What can hang from each mark
C: W
Z: B N
B: W
R: N
D: R W
W: C G K M U
P: W
U: A H
E: D N

Each row was made from one small tree. The marks that hang from a mark follow it in brackets, in alphabetical order. Every link used is in the known rows. Write each row's tree.
Known rows
W(M): [ 1.342, -2.805, -0.321,  5.724,  1.160, -0.475, -2.221, -0.380,  0.064,
 -0.852, -1.583,  2.231,  3.444, -2.011,  5.093, -1.549,  2.662,  0.222,
 -1.399, -1.153, -1.619, -2.629]
B(W(C G K)): [ 2.278, -0.358, -1.020,  1.836,  2.557,  0.228, -2.191, -0.330,  0.748,
 -0.898,  0.424,  1.331,  3.147, -0.828,  3.300, -0.534, -0.219, -2.396,
 -2.784, -1.478, -3.485, -2.477]
D(R(N) W(C K M)): [ 3.961, -1.428, -0.078,  6.763,  1.663,  0.485, -3.126, -0.633,  1.307,
 -0.421, -1.478,  0.342,  2.700, -3.599,  1.414, -0.209,  0.948, -0.494,
 -2.232, -2.238, -2.444, -2.654]
W(C M): [ 1.948, -1.905,  0.356,  5.304,  2.571, -0.476, -1.606, -1.337,  0.906,
  0.214, -1.131,  2.657,  3.251, -1.488,  4.706, -1.598,  2.366, -1.059,
 -1.044, -2.395, -3.729, -2.655]
Z(N): [ 0.104, -2.757, -1.035,  3.849,  2.620, -0.769, -3.597,  0.200, -0.594,
 -3.013, -2.124,  1.820,  3.968, -0.797,  4.807, -2.041,  2.428,  0.565,
 -1.517, -0.124, -2.466, -2.282]
E(D(W) N): [ 0.302, -1.655, -0.200,  4.001,  1.814,  1.598, -1.357,  0.863, -0.752,
 -2.422, -1.925,  0.306, -0.250, -2.885,  6.174, -2.946,  2.800, -0.628,
 -0.234,  2.881, -1.257, -1.428]
W(C G M U): [ 2.548, -1.299,  1.159,  2.503,  3.234, -0.750, -0.932, -1.051,  0.894,
  0.757, -0.215,  2.608,  3.526,  0.666,  4.168, -1.468,  2.140, -2.686,
 -0.817, -1.384, -4.632, -1.858]
D(R(N) W(G K U(H))): [ 3.884, -1.108,  0.037,  2.276,  1.199, -0.117, -3.122,  0.895, -0.906,
 -1.288, -0.296, -1.015,  2.890, -2.429,  1.189, -0.068, -0.554, -1.647,
 -2.414,  0.502, -0.299, -1.737]
W(G K M U(A H)): [ 4.393, -1.951,  0.012,  1.817,  0.331, -1.398, -2.704, -2.022, -1.613,
  0.613, -2.027,  0.406,  2.486, -0.989,  3.736, -1.497, -0.153, -2.207,
 -3.213, -1.775, -1.069, -2.194]
C(W(G K M U(A))): [ 4.417, -1.280, -1.499,  4.089,  1.707,  0.570, -2.139, -0.227,  0.008,
 -0.518, -1.337,  1.316,  2.410,  0.340,  4.103, -2.123,  0.990, -0.437,
 -2.451, -1.403, -2.645, -1.589]
C(W): [ 1.428, -1.656, -1.736,  5.193,  2.778,  1.222, -1.977,  1.676,  0.045,
 -2.126, -0.104,  1.953,  2.967, -1.131,  5.237, -2.169,  1.478,  1.080,
 -1.172,  0.160, -2.160, -1.604]
Z(B(W(M U)) N): [ 0.009, -0.370, -2.718,  4.726,  2.009, -1.229, -4.506, -1.722,  0.041,
 -3.355, -2.708,  1.260,  5.262, -0.318,  3.629, -3.878,  3.705, -0.704,
 -1.360, -1.285, -2.524, -4.267]
D(R W): [ 0.665, -1.956,  0.247,  6.655,  0.354,  0.946, -2.303,  1.652, -0.297,
 -1.912, -0.384,  0.793,  1.360, -2.046,  1.891, -0.635,  1.359,  1.290,
 -1.588,  0.898, -1.917, -1.749]
E(D(W)): [ 0.430, -2.072, -0.069,  3.666,  1.821,  0.780, -2.128, -0.119, -0.640,
 -2.024, -1.574,  0.655,  0.706, -1.966,  5.353, -1.692,  1.146,  0.450,
 -0.308,  1.890, -1.624, -1.785]
W(C G K M): [ 3.867, -2.615,  0.728,  4.074,  2.918,  0.649, -1.949, -1.766,  0.948,
  0.324, -1.030,  2.394,  3.327, -0.968,  3.721, -0.404,  1.036, -2.563,
 -1.911, -2.783, -4.230, -2.009]
W(C G K M U(A)): [ 4.156, -1.480,  0.028,  1.998,  2.216, -0.634, -1.791, -2.109,  0.313,
  1.187, -1.793,  1.426,  2.325,  0.311,  3.461, -1.409,  0.876, -2.313,
 -2.515, -2.654, -4.569, -1.992]
D(R): [ 0.806, -2.037, -0.332,  5.364,  1.235,  0.030, -2.956,  1.772, -0.314,
 -1.673, -0.631,  1.342,  2.205, -1.883,  3.265, -1.073,  1.714,  0.677,
 -1.983,  0.770, -1.789, -2.230]
U(A H): [ 1.942, -1.275, -0.935,  2.100,  0.270, -1.255, -2.436, -0.159, -2.571,
 -0.699, -1.620,  1.063,  1.783, -1.884,  5.173, -1.424,  0.136, -0.245,
 -2.708,  0.017, -0.585, -2.317]
U(A): [ 0.870, -1.739, -1.682,  2.937,  0.714, -0.412, -2.017,  0.519, -1.276,
 -1.197, -1.965,  1.581,  1.707, -1.270,  5.332, -1.328,  1.626,  1.138,
 -2.692,  0.240, -2.075, -1.857]
P(W(G)): [ 1.148, -0.502, -1.222,  2.133,  2.255,  0.429, -0.747,  0.969, -0.810,
 -2.263,  0.587,  3.538,  3.396, -1.067,  4.761, -0.070,  2.055, -1.753,
 -1.826,  1.986, -2.967, -1.383]
D(R W(K)): [ 1.477, -2.749, -0.336,  6.630,  0.300,  1.577, -3.228,  0.845, -0.213,
 -1.775, -1.027, -0.038,  1.134, -2.966,  1.122, -0.677,  0.531,  1.192,
 -2.370, -0.256, -1.508, -1.672]
C(W(G K M)): [ 4.083, -2.348, -0.844,  5.976,  2.395,  1.676, -2.246,  0.001,  0.490,
 -1.240, -0.632,  2.053,  3.299, -0.741,  4.352, -1.219,  0.944, -0.779,
 -1.846, -1.658, -2.408, -1.728]

Write each row's tree
[ 4.212, -1.425,  0.368,  4.593,  1.505,  0.602, -3.442, -0.384,  0.292,
 -1.550, -1.918,  0.164,  1.433, -2.910,  3.419, -0.165,  0.445, -1.425,
 -1.751,  1.106, -1.449, -2.381] -> E(D(R(N) W(G K M)))
[ 4.960, -0.930,  0.625,  1.235,  1.779, -1.388, -2.170, -2.879, -0.857,
  1.759, -1.618,  0.926,  2.298, -0.363,  3.296, -1.476, -0.474, -3.515,
 -2.740, -3.096, -3.119, -2.159] -> W(C G K M U(A H))
[ 4.571, -1.578, -0.399,  4.045,  2.374,  0.266, -2.535, -0.559, -0.453,
 -0.344, -0.291,  0.949,  3.538, -0.584,  3.808, -2.262,  0.030, -1.964,
 -1.693, -1.731, -1.039, -1.856] -> C(W(G K M U(H)))
[ 2.525, -0.241, -1.614,  2.195,  2.484,  0.570, -1.108,  1.666, -0.678,
 -1.315, -0.134,  1.853,  2.140,  1.445,  5.047, -2.030,  0.993, -0.123,
 -1.698,  0.966, -3.085, -1.000] -> C(W(G U(A)))
[ 3.808, -0.797,  0.178,  5.299,  2.370,  0.209, -3.622, -1.335,  1.054,
 -0.760, -2.085, -0.075,  1.118, -3.587,  3.146, -1.201,  0.412, -1.176,
 -1.254, -0.481, -2.186, -3.034] -> E(D(R(N) W(C K M)))
[ 1.709, -1.202, -1.686,  2.266,  1.313,  0.051, -2.762,  0.488,  0.155,
 -1.871,  0.162,  0.915,  3.279, -1.422,  3.610, -0.466,  0.038, -1.229,
 -3.180, -0.309, -1.694, -2.247] -> B(W(G K))
[ 4.337,  0.148, -0.413,  3.461,  1.424, -0.748, -1.486, -0.005, -1.310,
 -0.013, -0.467,  1.682,  2.552,  0.673,  4.826, -2.265,  0.331, -1.650,
 -1.891, -0.511, -1.689, -1.980] -> C(W(G M U(A H)))
[ 1.596, -0.933,  0.940,  7.427,  0.415,  1.057, -2.100,  0.753, -0.092,
 -1.685, -2.232,  0.329, -0.781, -3.080,  4.603, -2.776,  2.888, -0.906,
 -0.655,  2.312, -1.170, -2.358] -> E(D(R W(M)) N)
[ 1.136, -1.353,  0.007,  4.565,  1.439,  1.318, -2.689,  0.996, -0.318,
 -2.043, -2.233, -1.528, -0.965, -3.028,  3.534, -3.554,  2.064, -0.552,
 -0.958,  2.266, -0.791, -1.713] -> E(D(R W(K U)) N)
[ 0.483, -0.597,  0.320,  4.580,  1.464,  0.839, -1.921,  1.652, -0.407,
 -2.055, -1.613, -0.692, -0.858, -2.376,  4.224, -3.381,  2.620, -0.598,
 -0.383,  3.383, -1.139, -1.613] -> E(D(R W(U)) N)
[ 2.296, -1.932, -0.235,  0.891,  3.265, -0.924, -3.000, -1.631, -0.534,
  0.332, -0.925, -0.176,  2.929, -2.179,  3.297, -2.667, -0.270, -1.914,
 -1.440, -2.438, -1.897, -2.099] -> W(C K U(H))
[-0.323,  0.400, -2.606,  2.532,  3.905, -0.734, -4.076, -1.469,  0.190,
 -3.286, -1.752,  1.287,  4.756,  0.441,  3.341, -3.817,  2.971, -1.393,
 -0.964, -1.057, -4.225, -3.608] -> Z(B(W(C U)) N)
[ 3.092, -0.412,  0.521,  1.857,  2.137, -1.172, -0.726, -1.252,  0.109,
  1.207, -1.120,  2.362,  2.313,  1.265,  4.431, -1.440,  1.632, -2.248,
 -1.831, -1.363, -4.807, -1.955] -> W(C G M U(A))
[ 3.392, -0.794,  1.941,  1.950,  2.755, -1.478, -1.181, -1.719, -0.272,
  1.294, -0.032,  2.020,  3.493,  0.114,  4.108, -1.546,  0.799, -3.955,
 -0.817, -1.862, -3.241, -2.265] -> W(C G M U(H))
[ 1.779, -0.724, -0.448,  4.042,  1.838,  0.230, -3.196,  1.041, -0.137,
 -2.384, -1.485,  0.116,  1.123, -3.036,  4.212, -1.003,  0.874,  0.194,
 -0.956,  2.600, -0.962, -2.398] -> E(D(R(N) W))
[ 0.937, -1.084, -0.078,  4.372,  1.990,  0.538, -2.535,  1.861, -0.554,
 -2.323, -1.840,  0.479, -0.058, -2.794,  5.855, -3.046,  2.688, -0.984,
 -1.052,  2.871, -1.413, -2.219] -> E(D(R) N)
[ 4.110, -0.824, -1.499,  1.409,  2.081,  0.330, -2.383,  0.363, -1.593,
 -0.822, -0.513,  0.391,  2.028,  0.041,  4.003, -2.137, -0.864, -1.345,
 -2.529, -0.599, -1.456, -1.309] -> C(W(G K U(A H)))
[ 3.413,  2.143,  0.055,  1.129,  0.801, -2.600, -1.315, -1.602, -0.460,
  1.131,  0.023,  1.375,  2.709,  0.439,  3.704, -1.579, -0.442, -3.740,
 -2.779, -1.509, -2.613, -3.196] -> B(W(C G M U(A H)))
[ 3.536, -2.373,  0.576,  2.606,  3.357, -0.083, -1.952, -1.738,  1.048,
  0.812, -0.902,  1.610,  3.491, -0.280,  3.201, -1.483,  1.373, -2.658,
 -1.580, -2.763, -4.113, -1.977] -> W(C G K M U)
[ 3.082, -1.632,  1.265,  3.997,  3.011,  0.059, -0.941, -1.010,  0.736,
  0.255, -0.198,  3.333,  3.387,  0.043,  4.647, -0.429,  1.850, -2.590,
 -1.202, -1.649, -4.744, -2.015] -> W(C G M)
[ 2.037, -1.491, -1.242,  5.833,  2.367,  0.066, -2.053,  0.458,  0.645,
 -0.947, -0.590,  1.589,  3.437, -0.506,  4.760, -3.145,  2.408,  0.631,
 -0.819, -1.055, -1.772, -2.121] -> C(W(M U))
[ 2.818, -0.713, -0.501,  2.168,  3.062,  0.243, -1.537,  1.391, -1.100,
 -1.185,  0.966,  1.488,  3.241,  0.446,  4.732, -2.279,  0.179, -1.616,
 -0.853,  0.485, -1.587, -1.282] -> C(W(G U(H)))
[ 2.706, -1.040, -0.647,  5.126,  2.033, -0.708, -2.265, -0.081, -0.496,
 -0.580, -0.359,  1.189,  3.576, -1.221,  4.713, -3.314,  1.160, -0.513,
 -0.790, -1.253, -0.564, -2.349] -> C(W(M U(H)))
[ 4.077,  0.134,  1.193,  1.144,  1.810, -1.964, -0.999, -1.963, -1.106,
  1.716, -0.858,  1.931,  2.352,  0.574,  4.297, -1.509,  0.278, -3.475,
 -1.813, -1.692, -3.570, -2.250] -> W(C G M U(A H))
[ 2.166,  0.016,  0.136,  3.455,  2.955,  0.139, -2.658,  0.349,  0.432,
 -1.471, -1.094,  0.407,  0.880, -2.624,  3.995, -1.043,  0.696, -0.832,
 -0.661,  1.615, -2.778, -2.475] -> E(D(R(N) W(C)))
